Each row was made from one walk, in order. Every step used is in the known rows, and no mark comes twice. Write each row's walk.
Known rows
fogo > nonuk > tikebok > gegi: [-30 -25  -8  -2  36   8  -4  12   6 -47  36 -17  25 -26  21 -19 -24  10
  -6  -3  25  30   1  17  -3   2   8  26 -13   1   2  10]
sekeki > nonuk > bimi > nomit: [ -5  -7  -4  19  17  32  18  12  -8 -37  28 -24  15  17  19 -31 -13  21
  -5  -5  18  26  -2  14  -6   1   5  -3   1 -26  14  17]
nabo > nomit > bimi: [ -2   1  10  12  36   2  13  12 -19 -15  26 -17  24  -1  12 -16   6   6
  17  -6  12  19   0  15 -13   6   4   0  -4 -12  19  17]
bimi > nomit > tikebok > nonuk: [-33  -6   0  10  27  12  -2   6  -5 -31  34 -18  -4 -25  18 -10 -13  11
  -9  -6  -8  19   3  11  -3   5   5   7  -8  -5  31   9]
gegi > tikebok > nomit > bimi > nonuk > sekeki > kabadad: [-47 -17  -9   2  47   1   6   1 -10 -43  25 -14   7  -9  26 -26  -5   5
  -3  -7  17  34   9  33  -5   2  18 -21   3 -17  47  15]
kabadad > sekeki: [-11 -11  -3   8  29   6  15   9   7 -22  25 -18   7   5  17 -23  25  20
   7 -14   0  22   0  14  -8   4   0 -34  -5 -17  18  11]
nabo > nomit > bimi > nonuk > tikebok > gegi: [-25 -22   5 -10  43   1  -1  10  -6 -48  28 -20  18 -13  16 -18  -5   5
   0   7  34  27   1  20  -8   3  10  30 -13   0   4  11]
sekeki > nonuk > bimi > gegi > tikebok > nomit > nabo: [-14   0  -6  14  30  21   8  29 -20 -53  31 -12  19   0  18 -30  -9  10
   1  -1   9  24   0  13   1   9  16  10   3 -14  30  19]
fogo > nonuk > bimi: [  3  -5  -4   7  31  14  13  13  10 -39  38 -19  39 -11  11 -22 -22  23
   3  -7  25  31   5   2  -9   4   0  16  -8  -7  17  17]
gegi > tikebok > nomit > bimi > nonuk: [-36 -15   0  -4  26  -4   9   3 -10 -50  27 -19  17  -5  21  -8   9  12
   2   3  18  23   3  16  -6  -2   8   8  -8 -14  20  10]
nomit > tikebok: [-25  16   2  12  37  -2  -1  11  -3  -4  30 -12   4 -28  20  -6   6  18
  10  -7  -4  23   2  11 -10  -5   5   5 -11  -8   8   8]
kabadad > sekeki > nonuk: [ -2 -15  -6  15  27   9  11  10   2 -28  23 -16   1  12  20 -31  11  20
  -6 -18   5  26  -1  20  -5  14   4 -13  10 -13  44  12]
nonuk > bimi > gegi > tikebok: [-21  -2  -4  -7  43   7  15  18  -5 -54  34 -22  19   3  15 -18  -2  20
   8  -6  21  20   7   6 -21  -9  10   1 -18  -6 -13  14]
nonuk > tikebok: [-27   9  -5   2  36  11   3  12  -1 -28  24 -19  21 -13  16 -23 -14  20
  11   3  22  22  10  19 -17  -5  -2  -7 -18 -14 -15   8]
gegi > tikebok > nonuk > bimi > nomit: [-25  -6  -8   5  23  28   9  10  -7 -55  34 -26  15   4  12 -25 -21  14
  -7   0  13  14   4   9 -11   1   3  -1 -10 -16  13  17]
tikebok > gegi: [ -2 -26   3   8  26   1   8  14  -7 -24  31 -15  14  -8  20 -19  -5  13
 -10 -10  10  23  -3  11   6   2   8  38  -7   4   6  11]
nomit > bimi > gegi > tikebok > nonuk > sekeki: [-46 -20  -8  -5  47   7   3   4  -4 -61  38 -17   7 -18  17 -21 -11   6
   0 -14   2  14  13  29 -13   1  12 -25 -15  -2  25  15]
nabo > nomit > tikebok > gegi: [-12 -11  10  10  43   5  -4  18 -10 -11  34 -13   5 -15  19 -12   0   1
  -2  -3   6  24  -6  20  -2  11  12  38  -3   7   9  13]
kabadad > sekeki > nonuk > bimi > nomit > tikebok > gegi: [-28 -15  -1  10  36  15  -4   8   2 -39  35 -18   0 -16  20 -21   4   7
  -8  -7   3  23  -9  22   0   3  19  16   0 -10  31  17]
bimi > nonuk > tikebok > gegi: [-27 -26  -1 -10  37   2   1  10   0 -47  28 -20  14 -16  19 -19  -7  15
  -8   5  30  28   2  17  -3  -1   7  33 -15   2  -5   7]
nabo > nomit: [ 11  -4   9  14  31  19  16  25 -15  -3  26 -18  14  26  14 -23   0  11
   6  -3  19  30   0  18 -12  20  -4   3   1  -5  -4  14]
kabadad > sekeki > nonuk > tikebok > nomit: [-33  -6  -9  16  22  28  -1  13   1 -37  22 -15  15  12  21 -35 -16   5
  -3   2  16  26   3  42  -7  15  10  -6   3 -20  16  13]
nonuk > bimi: [ 11   6   4   8  30  10  18  16  -1 -25  29 -20  31  -2   7 -26 -15  25
   7  -3  20  20   7   4 -12  -2   0  21 -12  -8   6  17]
fogo > nonuk > bimi > nomit: [-17 -13  -7  14  17  33  18   9   3 -42  37 -25  26   4  19 -22 -13  20
   1  -4  21  32  -2   6  -7  -2   2 -11  -6 -26   4  16]
tikebok > nonuk > bimi: [ 10  -4   5   4  29   9  11  13  -1 -40  31 -20  28 -12   2 -27 -30  20
  -8  -4  16  15  10   3  -8   9   1  36 -11   5  33  18]
kabadad > sekeki > nonuk > tikebok > nomit > bimi: [-36   0  -4  14  28  11  -1   2  -4 -44  23 -15  22  -9  17 -26  -4   0
  11  -1  10  17   2  35 -10   3  16 -11  -2 -26  34  16]
kabadad > sekeki > nonuk > bimi > gegi: [  7 -21   5   5  35  12  26  16   2 -47  30 -22  15  15  15 -30  10  25
   1 -13  23  36   2  11 -13   2  15   2  -6 -11  15  15]
sekeki > nonuk > bimi > gegi > tikebok: [-18  -4  -5  -5  43   8  13  18  -7 -58  33 -22  14   8  16 -23 -10  19
   2  -9  22  21   6   9 -20  -3  12   7 -10  -6   2  14]

Which walk is each row?
[ 12  -2  -1  10  34  14  14  13   4 -38  26 -19  21   8   8 -37  -6  22
  -1 -11  17  22   3  15 -11  12   5   7   4 -11  40  20] => kabadad > sekeki > nonuk > bimi
[ -1 -12  15   0  44  12  17  19  -4 -41  36 -21  14  -1   9 -19  -5  15
   1  -2  21  33   6   7 -16   8  13  26 -13   5  11  16] => nabo > nomit > tikebok > nonuk > bimi > gegi
[-16  17   9  14  44  10   0  18 -11   3  30 -13   4  -8  17 -10   5   8
  13  -1   5  27   0  19 -15  11   2   5  -4  -5   3  12] => nabo > nomit > tikebok
[ -7   3  -3  -4  37   8   3  14  -2 -57  33 -21  26 -13   1 -26 -34  15
  -6  -2  14   8  12   4 -13   8   1  29 -12   5  30  19] => gegi > tikebok > nonuk > bimi
[-28 -20  -2   2  49  -6  13  -1  -8 -31  23 -15   7 -14  25 -25   4  16
   0 -11  19  40   9  22  -3  -2  13 -20   0 -15  50  12] => nomit > bimi > nonuk > sekeki > kabadad
[-22 -22  -3   2  46   1  16   4  -4 -23  23 -15   1  -4  26 -28   1  20
  -6 -11  21  44   9  22  -2   3   9 -19   2 -12  38  10] => bimi > nonuk > sekeki > kabadad
[ -6  -2  -3  14  22  25  13  20 -18 -44  31 -18  17 -14  13 -27  -7  20
   2  -1   3  21  -1  -3   4   3   3  -5  -5 -20  35  18] => tikebok > nonuk > bimi > nomit > nabo
[-23  -6  -9  10  30  22   8  26 -11 -58  38 -12  27  -9  19 -23 -10  10
   5  -1  10  29  -1   8   2   6  14   1  -2 -15  24  18] => fogo > nonuk > bimi > gegi > tikebok > nomit > nabo
[  6 -22  11  -1  33   9  24  15  -2 -49  34 -23  19  -1  11 -24  -9  23
  -4  -7  21  31   8   0 -10   0  11  27 -16   4   9  14] => tikebok > nonuk > bimi > gegi
[-19   4 -10   7  29  24   8  20 -18 -56  32 -19  16 -13  12 -26 -10  16
   2  -1   2  14   0  -2  -1   1   4 -10  -6 -20  33  18] => gegi > tikebok > nonuk > bimi > nomit > nabo
[-14   1   8   8  39   9  -4  13  -9 -22  33 -14   1 -18  11 -12 -16   5
  -6  -4   0  20   6  13  -9  22   2  23  -4   9  36  12] => nabo > nomit > tikebok > nonuk
[-23   6 -10  16  25  16   3  26 -21 -36  29  -9  17  -7  21 -22  -4   9
   4  -1  -2  18  -1  14   3   7   7  -1   0 -16  20  14] => gegi > tikebok > nomit > nabo
[-39 -24  -1   4  30  10  11   1  -2 -38  31 -16  12  -6  24 -20  10  11
   4  -4  14  28   8  39  -4   1   9 -21 -10 -18  16  13] => tikebok > nomit > bimi > nonuk > sekeki
[-28   2 -11   4  38  14  -1  10   5 -40  21 -18  11  -2  18 -33  -7  17
   4  -5  20  26   6  28 -17   7   4 -21  -3 -18  17  10] => kabadad > sekeki > nonuk > tikebok
[-42  -3  -5  10  27   9  -1   4  -4 -43  31 -16  35 -24  19 -16 -17   1
  13   1  16  21   4  28  -8  -1  12   0  -9 -22  19  14] => fogo > nonuk > tikebok > nomit > bimi
[-31 -17  -2   8  34  15  -3   9   4 -38  43 -18  13 -29  22 -11 -10   7
  -6  -4   9  28  -7  12   1  -2  15  27  -7  -7  15  15] => fogo > nonuk > bimi > nomit > tikebok > gegi
[  2 -24   4   1  33  12  26  16   7 -47  40 -22  28   1  18 -19  -2  26
   5 -10  29  43   4   1 -12  -4  11  11 -14  -7  -3  13] => fogo > nonuk > bimi > gegi
[-32 -14 -12   2  51   4   2   7  -7 -38  27 -14   2 -15  20 -31 -26   8
 -12 -14   7  27  13  24  -5  10  11 -15   2  -2  54  14] => gegi > tikebok > nonuk > sekeki > kabadad
[-29 -15  -7   9  28  24   8  17  -2 -56  30 -18  14  25  19 -30  -6   5
  -5  -3  14  25   2  31 -10  10  18   0   2 -15  14  17] => kabadad > sekeki > nonuk > bimi > gegi > tikebok > nomit
[ -2   3  -5  20  22  28  16  22 -19 -40  29 -17  16  -3  19 -31   0  21
   4  -4   8  25  -4   3   3   2   6  -9   3 -27  33  18] => sekeki > nonuk > bimi > nomit > nabo
[-32  -1  -5  15  19  25   1  16  -3 -26  24 -15  23   4  19 -27 -22   7
   2   8  19  26   6  35  -8   6   6   6  -9 -17 -10  11] => nonuk > tikebok > nomit
[-33  10  -4  16  34  22   1   6   3 -28  31 -20   0 -12  20 -18   9  14
   6  -4   1  24  -3  19 -13   0  10 -18  -2 -26  26  16] => kabadad > sekeki > nonuk > bimi > nomit > tikebok
[-17 -23  11  11  24   4  22  10 -12 -34  31 -17  18   2  24 -14  14  10
   9  -9  12  33   0  17  -7  -9  21   5 -12 -16   2  11] => tikebok > nomit > bimi > gegi
[-24  -4  -6  13  28  17   9  27 -22 -42  32 -11  14  -3  24 -22   4  10
   5  -2   2  24  -1  12   2   3  12  -5  -3 -16  12  14] => bimi > gegi > tikebok > nomit > nabo
[-26 -11   3  11  33  12  -1  10  -4 -29  36 -17   7 -24  20 -14  -4   8
  -4  -1   6  22  -6  15  -1  -6  15  29  -9  -7   8  15] => nonuk > bimi > nomit > tikebok > gegi
[ -3 -18  15   6  38   3  26  14 -16 -28  30 -20  17   9  19 -15  20  11
  16 -10  20  34  -1  11 -15  -1  14  -2 -11 -11  -3  13] => nabo > nomit > bimi > gegi
[-19 -17  -4   3  36   8  -3  14  -4 -41  27 -17  14 -14  20 -29 -23  10
 -11  -3  23  25   1  24  -2   6  11  36  -5   2  13  11] => sekeki > nonuk > tikebok > gegi
[-33  -3  -8  14  19  18   2  16  -9 -32  29 -14  17  14  21 -20 -16   4
  -3  -1   7  17   4  28  -6   7   6   5  -2 -11   0  13] => gegi > tikebok > nomit
[-36 -11  -4   5  20  21   5  12  -1 -37  24 -18  20   7  21 -23 -12  11
  -3  12  28  32   6  33  -6   6   5   8  -9 -16  -9   8] => bimi > nonuk > tikebok > nomit
[-33   1   2 -12  43   4   5   7  -6 -44  23 -23  21  -9  14 -16   3  14
  14  10  36  29   8  20 -21  -1   1  -4 -16 -15  -2   9] => nabo > nomit > bimi > nonuk > tikebok
[-40 -21  -3  -4  49  15   3   9  -8 -56  38 -18   6  -4  15 -24 -10  -1
   1 -10   7  15  11  33 -16  12  11 -25 -11   1  21  17] => nabo > nomit > bimi > gegi > tikebok > nonuk > sekeki
[ -6  -1  -3  24  18  17  11  26 -20 -20  27  -8  19  -7  22 -25   1  13
   4  -2  -1  25  -3  12   9   9   6   6   1 -17  25  14] => tikebok > nomit > nabo
[ 18   3   1  13  30  13  14  16  -4 -32  28 -19  26   2  10 -33 -22  24
  -3  -8  23  23   6  10  -8   9   4  31   2  -6  30  18] => sekeki > nonuk > bimi
[-32 -23  -7   0  53   4   8   7  -8 -44  29 -15  -1  -9  23 -30 -18  10
 -11 -16  12  33  12  23  -6   6  17 -18  -1  -2  44  13] => bimi > gegi > tikebok > nonuk > sekeki > kabadad
[-28   1 -11  16  25  24   0  23  -9 -39  31 -10  28 -20  22 -25 -14  10
   6   4  11  30   1  17   3  10   6  -6  -2 -20  21  13] => fogo > nonuk > tikebok > nomit > nabo
[-38 -21  -6  -2  56  -2   6   2 -11 -50  30 -15   3 -21  21 -27 -15   5
  -6 -16   9  28  12  22  -8   2  21 -20  -3  -5  57  15] => nomit > bimi > gegi > tikebok > nonuk > sekeki > kabadad
[-23 -16  -2   0  38   6  -1  13  -1 -35  28 -17  19 -19  17 -23 -16  11
  -4   0  21  22   2  20  -5  -3   8  30 -15   1  -6  10] => nonuk > tikebok > gegi
[-34 -21  -1  -2  38   2  13  -1   0 -37  31 -17   9 -13  23 -18  16  19
   7  -7  15  26   9  28  -8  -6   5 -28 -14 -15  15  12] => nomit > bimi > nonuk > sekeki
[-19   5  -8  20  24  24   0  25 -18 -36  24  -9  18  -9  21 -32 -15  10
   3   3  10  27   1  23   4  12   9   5   2 -19  29  14] => sekeki > nonuk > tikebok > nomit > nabo
